What can hang from each mark:
kubar: nazo vobu
vobu: govo kubar rozavuk
tobo: nazo
rozavuk: nazo
govo: nazo vobu
nazo: govo rozavuk tobo

Known rows, with every way that one mark hangs from another:
rozavuk[nazo]: [  8  -3  -4   6 -12   3  -3 -33  15   9  -2  -7   3 -39 -19  -7   7   0
   3  15   9   1  11  11  20   2 -36   3  31  24   0   6 -16  -3  -8 -16
 -12 -17 -10   7 -17  -9  14   4]
kubar[nazo]: [-15  12  -2  15 -14  -7  -2 -16   2  -3 -13  -5  -9 -26 -12   5   1 -13
   4  -3  20  -8  -3   3  15  -8  -5  24 -30  15   6  -4  -2  -1 -11  17
 -17 -15 -12  17  12   1  -3   9]
rozavuk[nazo[tobo]]: [ 23   2   2  30  -6   9   0 -13  14  11  13 -15  -5 -21 -16 -13  13 -13
  -5  20 -13   0   1  29  17 -10 -34   5  26   5  -8   1 -20  -2 -11 -39
 -13  -4  -9   4 -18  -4  13  -5]
nazo[govo[vobu[rozavuk]] tobo]: [ 29  -6  18  -6   3  -1  31  27  -8 -25 -14  -5   3  24  -3   4   3 -10
  -7  -6 -12   6  -3  21 -14  21  12  -5 -12 -16 -12 -15  -6  -5   1  -9
   2   6   6   3   3 -10   8  -8]
govo[nazo]: [ -7   2  -1  -4  -8  -1   2 -15  -5  44  -4  -4 -13  -7  -1 -14  -7   0
  -9   1  15  10  23   8  25   6 -37 -36  10  16  29  36 -12   2  -3  10
  -8 -18 -14  -9  -5  -3  -3   5]
nazo[rozavuk]: [-24   8   5   1 -20  21 -24 -16  -7   9  -4 -16 -13   2   3  -8   7   4
 -10  14   6   9 -12   0  31   7   9  -1   6  24  -1  37 -22  -9   6  24
 -12 -24  -2  -2  -2  -4 -37   9]
tobo[nazo[govo[vobu] rozavuk]]: [-15   6  24 -13 -19  13 -15  -2 -23  -9 -35 -19   2  -7  18  -8   2  24
 -19  10  15  26  15  16  -8  59  43  10   1  -2  -5  19 -16  -8  33  13
   6 -35   5 -13  10  -8 -41  10]
govo[vobu]: [ 10  -9  23  -8 -12 -11   3  -8  -6 -35  -4   2   4 -11   1   4   6   9
 -12   3  12   4   9  24   4   1  11 -18   2   2  13  -9 -15  -7 -12  25
   0   3   5  -5   2 -14 -15   4]
govo[nazo vobu]: [  5 -10  23 -14  -8  -7   3 -15 -10   9  -8   3   3   4  -1  -6 -14  13
 -16  -4  16   2  31  20   6   1 -22 -48   7   7  35  15  -4  -2  -1  18
  16   0  -6  -6  -7  -8 -18  -2]
govo[nazo[tobo]]: [ 10   7   5  23  -8   0   7   6  -3  46   5  -8 -21  10   4 -20  -3  -6
 -17   8  -2   2  11  30  22 -11 -33 -29   4  -2  20  34 -15   0  -6  -9
  -8   3 -17  -7  -5   0   2  -7]
tobo[nazo[govo[vobu[kubar]] rozavuk]]: [-18 -11   7 -25 -16  11 -28   0 -16   5 -22 -12  -3  -4  25  -3  -1  46
 -13   8   6  23  13  -4 -11  68  41   9  -2  11  -6   5  -9  -7  30  24
  17 -22   4  -8  13   3 -32   5]
kubar[nazo[govo tobo] vobu]: [  1  14  22   0  -5 -18  -6  10 -10   2 -13 -21  -8  -8  15   2  -7 -36
   1 -21  12   0 -14  23  24  17  -7  27   1  -6 -18   5 -10  -7 -10 -27
   6  -2  -2  -4  11 -11   2   0]
govo[vobu[rozavuk]]: [ 19  -8   9  -8   1   4  24   4   4 -47 -13  18  12   3 -12   5   0   5
   5  -1  10   1   1   1 -21  -6  20 -13 -10  -4  14 -19   0   0  -8  27
  -2   6  12  -6   3  -7  -1  10]
rozavuk[nazo[govo[vobu] tobo]]: [ 28  -5  25   3  -4  -2   7 -16  -1  -4  -6 -21  12  -8 -17  -1   6  -6
 -13   7 -14   5  13  33   3  23 -26  -6  22   2 -12 -12 -19  -4   3 -38
   7  -4  -6  15 -18 -18   8 -14]
kubar[nazo[govo rozavuk tobo] vobu]: [-23  23  23  -4 -17   7 -22  -1 -19   8  -9 -36  -6  10  17   2  -4 -35
  -2 -18   7  -3 -30  13  26  21   5  26   4   2 -26  28 -12  -7   5 -22
   8 -18   0  -1   1  -2 -34   0]
vobu[govo kubar rozavuk[nazo[tobo]]]: [ 11 -10 -47  27  30   9   2   4  32  -1  38  27   5  -5 -16   2  10  12
  21  23 -32 -14  -6 -34 -23 -52 -12   9  14  -8  -6 -30  26  15  -4 -16
 -13  26   1   6 -11  13  46  -3]
vobu[govo]: [-10  14 -13  15   4 -20 -10  -7   1 -13   8  10  -8 -20   0  -7  11  -7
  -1  22  -5  10   5   3  19 -38   3   2   7  -6   7  14  -4  -6 -16  18
 -26  -8  -1  -7   7  -7   0   8]
rozavuk[nazo[govo[vobu[kubar]] tobo]]: [ 19 -25   9  -8   3  -6  -4 -12   6  11  10 -13   9  -6  -5   1   5  16
  -8   4 -17  -2  15  18  -6  30 -28  -9  23  14 -14 -25  -7  -5   5 -31
  14   9  -2  19 -17 -10  19 -18]

Rows:
[ -9 -13 -50  -2  23  -1  -1  11  20 -12  23  36  -1  -4  -1   6   2  20
  20  14 -11   0  -9 -46 -18 -35  16   2  -2  -1   8 -17  24   9 -11  35
 -18  14   9  -3  10  12  27   8] -> vobu[govo kubar rozavuk]
[ 17   2   1   6  -7   3   4 -13   0  22  -5 -29  -3 -17 -15 -11  11 -15
  -5  12 -13   8   5  26  17  27 -41   4  31  11 -14   5 -22  -5   1 -44
  -6 -16 -10  16 -13 -12  21  -9] -> rozavuk[nazo[govo tobo]]
[ -1  -5 -46  15  27   0   5  23  13  29  34  31  -9  26   3  -6  -3  20
   9   6 -23 -11   5 -35 -18 -48 -12 -27  -6 -14  18  -3  27  14  -1   5
  -8  31  -4  -6   2  19  27  -5] -> vobu[govo[nazo[tobo]] kubar rozavuk]
[-22 -15  10 -13 -14   9 -27 -16  -1 -16   9   3   6   4   7  15  -4  30
  -2 -10   6 -18   1 -19 -12   1  20   4 -29  24   4 -13   3   4   4  38
  15   7  10  19   8   7 -27  -2] -> govo[vobu[kubar[nazo[rozavuk]]]]
[-13 -19  14  -1  -6  17 -30   2  -7  37  24  -5  -3  46  19  -5  -5  37
 -24   1 -15 -12  13   5   3  -4  -9 -48   4  12  16  19  -6   6  14  14
  30  22  -2  -1  -8   5 -35 -18] -> govo[nazo[rozavuk tobo] vobu[kubar]]
[ -3  12 -17  -7  17  -9   3  -1   4   5   3  27   8   1   7 -11  -9 -21
   8  -6  16   7  -2 -19   9 -37  -9 -24  38 -17  22  31  16   5 -12   2
  -3   2   9 -43  -6   8   3  10] -> kubar[vobu[govo[nazo] rozavuk]]
[  9 -29   4 -34  -4  -5  -8 -34   8   8  -5 -11  21 -27 -10   7  -2  25
  -5   5   3   4  22  -1  -4  45 -30 -12  29  29  -2 -18  -6  -3   3  -8
  12  -7   2  17 -12 -14  13  -7] -> rozavuk[nazo[govo[vobu[kubar]]]]
[ -6  13  -4 -28   5  -7  22  -3  -1 -11 -29   5  10 -14   0  15 -13 -36
  22 -31  27   5 -18 -17   2  25   2  29  -2  -4  -9  -2  13   0  -9   0
   0 -14   7 -10   6   4  11  12] -> kubar[nazo[govo] vobu[rozavuk]]
[-12  10  12   3 -17  17 -12   8 -19  26  -8 -38 -16  24  10  -8   7  -9
 -19  10 -15  11 -17  23  33  35   4   0   3  10 -28  38 -28  -9  13  -8
  -5 -28  -7   8  -3  -9 -29  -8] -> nazo[govo rozavuk tobo]
[-36  15  16 -27 -15   2 -21 -23 -16  15 -20 -25   3  -9  12   7 -12 -28
  -1 -23  27   5 -20  -2  32  36   6  23   7  17 -18  29  -8 -11   6  -1
   6 -30   3  -2   4  -6 -38  11] -> kubar[nazo[govo rozavuk] vobu]
[  9  20 -28  30  21  -1  19  19   3  16  12  28  -7  16 -14 -12   0 -15
   5  10 -16  -4   2  -6  -7 -59 -13 -20  -7 -24  19  15  13  11  -4  -7
 -18  10  -3  -9  -5  12  18   2] -> vobu[govo[nazo[tobo]] rozavuk]
[ 17   2  12 -14  -1  -1  22  14 -10 -28 -40   5   4 -19   4  -3  -3  18
   1  -2  15  28  18   4 -30  52  40  13 -14 -13   2 -14  -1  -5  19   8
   0 -17   6 -20  14  -2   3   8] -> tobo[nazo[govo[vobu[rozavuk]]]]
[ 23 -26   0 -13   9  -2  19  29  -2 -13   0   1   3  25   9   9   0  19
  -3  -9 -16   3  -4   1 -23  29  15 -10 -11  -8 -13 -30   4  -1  -2  -1
   9  24   3   8   6  -3  18 -10] -> nazo[govo[vobu[kubar rozavuk]] tobo]
[  8 -16  -8 -26   3   2  13  16  -1 -13 -27   9   5 -18  15   0  -5  38
   6   0   7  22  15 -10 -37  59  37  12 -12  -8   3 -24   8  -2  20  19
   8  -5   8 -13  17   2  15   7] -> tobo[nazo[govo[vobu[kubar rozavuk]]]]
[ 21  -7  29  -4  -8 -16   8  17 -15 -17 -17 -18  -6  12   4   1  10  -6
 -17   0 -14   9   4  39   7  31   6  -9  -3 -10  -9  -9 -21 -11  -2  -8
   3   3  -1   7   2 -20  -4  -7] -> nazo[govo[vobu] tobo]
[-15  -8 -52  -8  22  -3   2   2  15  32  21  38  -2   6  -1  -5  -8  24
  16   7  -1  -4   9 -50 -12 -36 -15 -28   0  -2  27   4  32  15   0  27
  -8  15   1  -8   1  19  28   2] -> vobu[govo[nazo] kubar rozavuk]
[ 23  15 -28  37  21   7  21   1  21 -17  16  17  10 -10 -30  -4  14 -22
  14  25 -17  -6  -1 -10 -12 -61  -9  11  11 -20  -5 -13  13  10  -2 -28
 -24   8   0   5 -16   5  32   2] -> vobu[govo rozavuk[nazo[tobo]]]
[-34   9 -20  32   5   4 -41   4  -1  11  36   5 -12  10   5   4  10  10
   5  11 -21 -22 -15 -26   3 -50  17  26 -29   6  -7  -1  13   8   6  13
 -10  13  -1  25  11  13 -12  -6] -> vobu[govo kubar[nazo[rozavuk tobo]]]
[-41  -7 -16  -2 -12  12 -36 -15   7  21  13  -8  -8  -6   7   6  -3  24
  10   2   9 -11 -10 -26  11   4   7  17 -27  35  -1   7   4   5   3  36
  -2 -12  -7  23  13  11 -19   4] -> vobu[kubar[nazo[rozavuk]]]
[-15 -13  16   9  -7   9 -26   4   0 -13  24  -3  -1  21   8  13   1  25
  -8  -5  -5 -25  -6  -7  -9 -12  22   9 -29   9  -3 -20   2   0   6  18
  18  22   2  18  10   7 -26  -8] -> govo[vobu[kubar[nazo[rozavuk tobo]]]]
[ 20  17 -11  20  22  -3   5   0  19 -21  22  20  13  -8  -7  -6   4 -32
  11   8  -6  -2 -14  -2  -3 -52  -8  10  50 -28 -10  -1  11   2 -12 -40
  -4  14  10 -34 -17   6  21   2] -> kubar[vobu[govo rozavuk[nazo[tobo]]]]
[ 11  14   5  -4   7  -4  21  18  -5 -12 -16  -3   0   6   2  10 -12 -42
  13 -28  15  -3 -28   1   1  13   6  31  -9 -14 -20  -9  10   0 -12 -23
   2   1   2  -9   6   4  15   2] -> kubar[nazo[govo tobo] vobu[rozavuk]]
[ -8   3  19 -17 -13 -19   8 -16 -15 -22 -27 -10  10 -19 -11  16  -4 -14
  -2 -17  14  -2   8   9  -2  30   4  17 -34   8   2 -16  -5  -2   1  14
   1 -18  -4  27  13 -11  -6   0] -> kubar[nazo[govo[vobu]]]
[ -9 -16 -35  -8   9  14  11   5  20   6   4  21  -4  -8 -10  13  -6  18
  28 -11  11 -13 -10 -43 -22  -3   4  21 -42  12   6 -26  26   9  -6  32
  -9  10  -2  15  12  16  28   8] -> vobu[kubar[nazo] rozavuk]
[  8  26  -7  31  20 -11   8  19   8 -34  17  25   2   1  -2   6  -4 -44
  15 -11   0 -14 -30 -10 -11 -69  19  32  -9 -38 -10 -14  21   6 -13 -18
 -10  21   6 -22   9  14  16   5] -> kubar[nazo[tobo] vobu[govo rozavuk]]
[-28 -23  11 -47 -11  10 -26 -12 -17  11  -6 -19   6  17  19  11   0  32
 -14   0   3   7   1 -10   8  51  15 -14   5  25  -8  12 -10  -6  19  30
  19 -18   7  12   1  -9 -35  -6] -> nazo[govo[vobu[kubar]] rozavuk]
[ 16 -31  17 -16  -2 -15  -3  21  -8  -2   4  -8  -9  13  21   6   4  22
 -15   0 -17   1   6  19  -3  35   0 -10   0  -2 -13 -19 -12  -7  -4   0
  12  19  -2  14   7 -11   5 -14] -> nazo[govo[vobu[kubar]] tobo]
[-14  12   7  19 -14  23 -17  -1 -11  51   6 -25 -22  31   4 -19  -2  -1
 -23   8  -7   1  -2  17  32 -11 -24 -32   7  12  10  52 -15   3  10  -5
   1 -14  -9  -6 -10   4 -32  -8] -> govo[nazo[rozavuk tobo]]
[ 13   5  19   7   2  -7  31  12  -6 -30 -19  -5   5   8 -21  16  -6 -27
   6 -20  -2 -11  -8  10 -20  10  15  23 -51 -12  -7 -26   5   4   2  -9
   1   8   0  22  10  -2  13  -1] -> kubar[nazo[govo[vobu[rozavuk]] tobo]]
[ 10  16 -10  13  20  -7   6  16   4   9  14  24  -2  19   8 -13  -5 -26
   6  -3   0   3  -5  -6   4 -55  -6 -18  36 -33  11  26  12   3  -9 -13
   1  18   4 -43  -8   8   8   2] -> kubar[vobu[govo[nazo[tobo]] rozavuk]]
[-10  24 -11   8  15 -15   7  -4   8 -33   3  31  13 -17  -6   7  -6 -37
  24 -14  17  -9 -18 -27  -8 -52  19  33  -7 -20   4  -7  25   5 -15   9
  -8   2  13 -17   6  12   8  18] -> kubar[nazo vobu[govo rozavuk]]
[ 33  -6  10  15   6  12  26  -1  15 -33   5  12  17   3 -23   8   8  -6
   6   6  -5  -7   5  12 -22 -19  -3  -7   6 -10  -1 -30   5   4  -4 -19
   4  16   5   2 -15  -2  15  -6] -> govo[vobu[rozavuk[nazo[tobo]]]]
